(in the rows, 128 means zero)
Known rows, with every way that one mark hangs from another
Z_915(Z_7(Z_400) Z_784): [134 150 105 132  99 122 120 154 151 140  80  92 140 137 163 138 120 158
 130 102 151 107 102  39]
Z_400(Z_485 Z_746): [136 143 131 175 160 159 126 145 147 150 109 130 142 139 132 130 104 119
 130 105 139 110 101  47]
Z_880(Z_450(Z_714 Z_784)): [158 115 106 136 122 167 125 143 137 137  78  76 120 134 162 149 102 197
 151  95 137 111 120  67]
Z_880(Z_450): [150 140 108 147 131 153 125 148 155 141  88 102 142 129 154 138 105 165
 151 110 142  98 105  74]
Z_534(Z_880(Z_450(Z_714(Z_676) Z_784))): [163 129 111 137 112 162 135 147 149 127  80  90 112 137 163 129 113 201
 144  92 148 120 100  69]
Z_611(Z_523(Z_915(Z_7(Z_400(Z_485)) Z_784))): [136 166 108 153 102 148 119 150 138 149  93 106 128 129 143 123 130 169
 130 117 159 124  94  30]
Z_880(Z_450(Z_714(Z_676) Z_784(Z_915))): [147 128 108 130 110 161 134 158 144 130  78  71 123 135 161 129 104 199
 143 103 146 120 111  61]
Z_714(Z_450 Z_676): [155 152 112 138 118 141 141 161 170 130  97  92 144 146 147 119 102 160
 152 120 180 109 100  76]
Z_534(Z_880(Z_450)): [157 146 110 150 125 155 129 147 158 135  86 117 132 129 161 128 117 171
 146 103 140 102  87  73]
Z_714(Z_450(Z_784(Z_915) Z_880) Z_676): [156 137 109 129  97 151 144 166 151 126  86  70 132 148 162 122 101 191
 144 116 173 123 110  62]
Z_784(Z_915(Z_523)): [122 156 105 140 126 140 117 164 141 140  82 114 154 137 154 116 122 133
 124 115 126  99  92  51]
Z_611(Z_523(Z_915)): [144 163 102 154 124 161 117 143 145 140  93 108 131 134 135 117 127 150
 144 127 144 114  94  55]
Z_915(Z_7(Z_400(Z_746)) Z_523(Z_611) Z_784): [120 150 109 139  93 115 117 159 127 158  76  99 138 135 146 149 115 173
 102  93 145 122  89  15]
Z_450(Z_714(Z_676) Z_784(Z_915(Z_7))): [134 133 105 119 107 148 130 159 137 126  68  65 118 147 160 122 113 178
 130 100 141 128 107  49]
Z_880(Z_450(Z_714(Z_676) Z_784(Z_915(Z_7 Z_523)))): [139 128 108 124 100 148 131 164 131 139  67  75 120 136 165 139 110 211
 130  92 144 128 112  52]
Z_450(Z_714 Z_784(Z_915(Z_7(Z_400) Z_523)) Z_880): [137 118 107 121  85 155 125 151 106 133  62  70 120 145 179 148 112 212
 117  93 120 126 113  36]
Z_523(Z_611 Z_915(Z_7(Z_400) Z_784)): [117 162 100 135 100 135 128 148 139 153  84  79 148 120 141 133 110 176
 123 125 155 113  65  23]
Z_534(Z_880(Z_450(Z_714(Z_676) Z_784(Z_915(Z_7))))): [149 139 109 134 102 154 136 156 146 131  70  93 115 133 170 127 118 204
 134  92 144 123  89  58]
Z_880(Z_450(Z_714(Z_676) Z_784(Z_915(Z_523)))): [144 126 108 128 105 156 131 162 135 134  75  75 122 136 162 133 107 205
 135  97 145 123 114  57]
Z_714(Z_450): [154 146 109 147 129 149 130 151 159 141  93 103 150 137 155 134 104 150
 155 117 158  93  97  72]
Z_485(Z_400): [150 132 105 129 131 150 113 156 154 141  94 107 157 134 141 121 105 126
 152 101 151  97  96  88]
Z_746(Z_400(Z_485)): [141 155 122 146 154 154 116 151 161 139  97 110 168 121 152 110  99 132
 138 105 135  94  84  61]
Z_523(Z_611 Z_915(Z_7 Z_784)): [117 156  98 139 113 134 129 148 134 160  80  78 142 121 139 137 116 163
 122 116 150 119  67  29]
Z_915(Z_7(Z_400) Z_523 Z_784): [129 146 105 127  90 113 115 162 133 149  74  99 138 140 163 145 127 170
 114  91 147 114 109  30]

Rows
[163 144 114 139 108 146 147 157 160 129  95  83 140 150 155 131 100 179
 148 117 176 117 106  75]  Z_714(Z_450(Z_880) Z_676)
[124 151 103 134 118 121 115 155 129 156  68 104 139 136 146 144 116 160
 116 101 132 114  85  45]  Z_915(Z_7 Z_523(Z_611))
[112 161 113 151 110 141 131 148 134 161  93  93 146 119 133 135 105 172
 115 119 156 120  64  11]  Z_523(Z_611 Z_915(Z_7(Z_400(Z_485 Z_746)) Z_784))
[132 151 114 140 106 127 121 155 148 146  89 100 141 134 161 135 117 158
 126 101 155 111 103  32]  Z_915(Z_7(Z_400(Z_485)) Z_784)
[109 169 104 132 102 126 116 166 137 145  73 109 158 128 154 122 113 161
 114 122 130 102  71  31]  Z_784(Z_915(Z_7(Z_400) Z_523(Z_611)))
[165 122 106 138 112 159 132 148 140 137  84  79 131 144 166 146 100 185
 152 107 156 108 117  67]  Z_714(Z_450(Z_784 Z_880))
[146 116 109 122  94 159 135 156 116 124  72  58 114 155 167 133 112 201
 120  94 134 138 121  49]  Z_450(Z_714(Z_676) Z_784(Z_915(Z_523)) Z_880)
[154 137 110 136 108 162 136 154 149 127  78  92 117 134 166 121 115 198
 139  97 144 119  92  63]  Z_534(Z_880(Z_450(Z_714(Z_676) Z_784(Z_915))))
[167 128 110 129 102 151 143 158 152 127  89  67 125 152 158 131  98 195
 149 110 178 125 121  70]  Z_714(Z_450(Z_784 Z_880) Z_676)
[115 163 108 141 106 139 129 149 136 158  91  85 148 117 140 132 108 176
 120 123 158 116  66  18]  Z_523(Z_611 Z_915(Z_7(Z_400(Z_485)) Z_784))
[125 145 100 132 104 112 117 159 124 162  67  88 133 136 152 150 127 162
 107  88 142 124  92  31]  Z_915(Z_7 Z_523(Z_611) Z_784)
[138 161 100 149 108 144 119 148 138 150  82  99 123 133 142 127 137 158
 132 112 151 126  95  40]  Z_611(Z_523(Z_915(Z_7 Z_784)))
[143 134 102 137 121 157 122 158 147 139  79  89 135 128 160 129 107 178
 147 110 139 104 110  60]  Z_880(Z_450(Z_784(Z_915)))
[146 144 106 126 104 141 135 175 154 132  85  82 136 145 154 114 107 179
 140 113 176 119 108  58]  Z_714(Z_450(Z_784(Z_915(Z_523))) Z_676)
[136 140 100 139 115 128 117 155 132 152  83  87 138 137 144 138 121 151
 116  98 142 115  97  41]  Z_915(Z_523(Z_611) Z_784)
[121 159 115 137 108 127 114 156 131 154  82 114 147 131 147 137 105 176
 114 111 142 111  83  30]  Z_915(Z_7(Z_400(Z_485)) Z_523(Z_611))
[118 161 102 141 123 139 118 162 138 144  81 106 156 131 146 117 115 139
 120 121 125 101  77  46]  Z_784(Z_915(Z_523(Z_611)))
[140 119 109 117  88 148 135 158 112 130  62  59 110 154 172 141 116 209
 114  88 134 143 117  43]  Z_450(Z_714(Z_676) Z_784(Z_915(Z_7 Z_523)) Z_880)
[113 161 105 144 105 137 129 148 136 156  86  87 146 121 135 137 107 172
 117 120 152 117  64  16]  Z_523(Z_611 Z_915(Z_7(Z_400(Z_746)) Z_784))
[162 126 109 141 117 167 130 142 143 132  78  96 115 133 168 136 114 196
 145  90 136 112  99  68]  Z_534(Z_880(Z_450(Z_714 Z_784)))
[105 169 117 147 112 132 119 166 132 153  82 123 156 127 146 124 108 157
 106 117 132 109  70  19]  Z_784(Z_915(Z_7(Z_400(Z_485 Z_746)) Z_523(Z_611)))
[119 151 118 147 100 120 119 160 124 163  85 107 138 132 145 147 113 172
  98  92 150 126  89   8]  Z_915(Z_7(Z_400(Z_485 Z_746)) Z_523(Z_611) Z_784)
[155 118 107 124 120 159 129 146 143 121  81  61 112 153 152 127 106 175
 143  98 147 125 123  65]  Z_450(Z_714(Z_676) Z_784)
[164 108 110 125 106 165 137 140 129 118  79  50 106 158 162 141 104 198
 137  94 141 135 130  65]  Z_450(Z_714(Z_676) Z_784 Z_880)
[154 135 113 140 121 157 137 148 152 132  87  84 130 137 155 138 102 186
 147 104 148 114 107  74]  Z_880(Z_450(Z_714(Z_676)))
[121 160 105 135 114 143 126 147 146 143  86 102 151 128 149 129 112 166
 136 126 146 103  82  43]  Z_523(Z_915(Z_7(Z_400)))
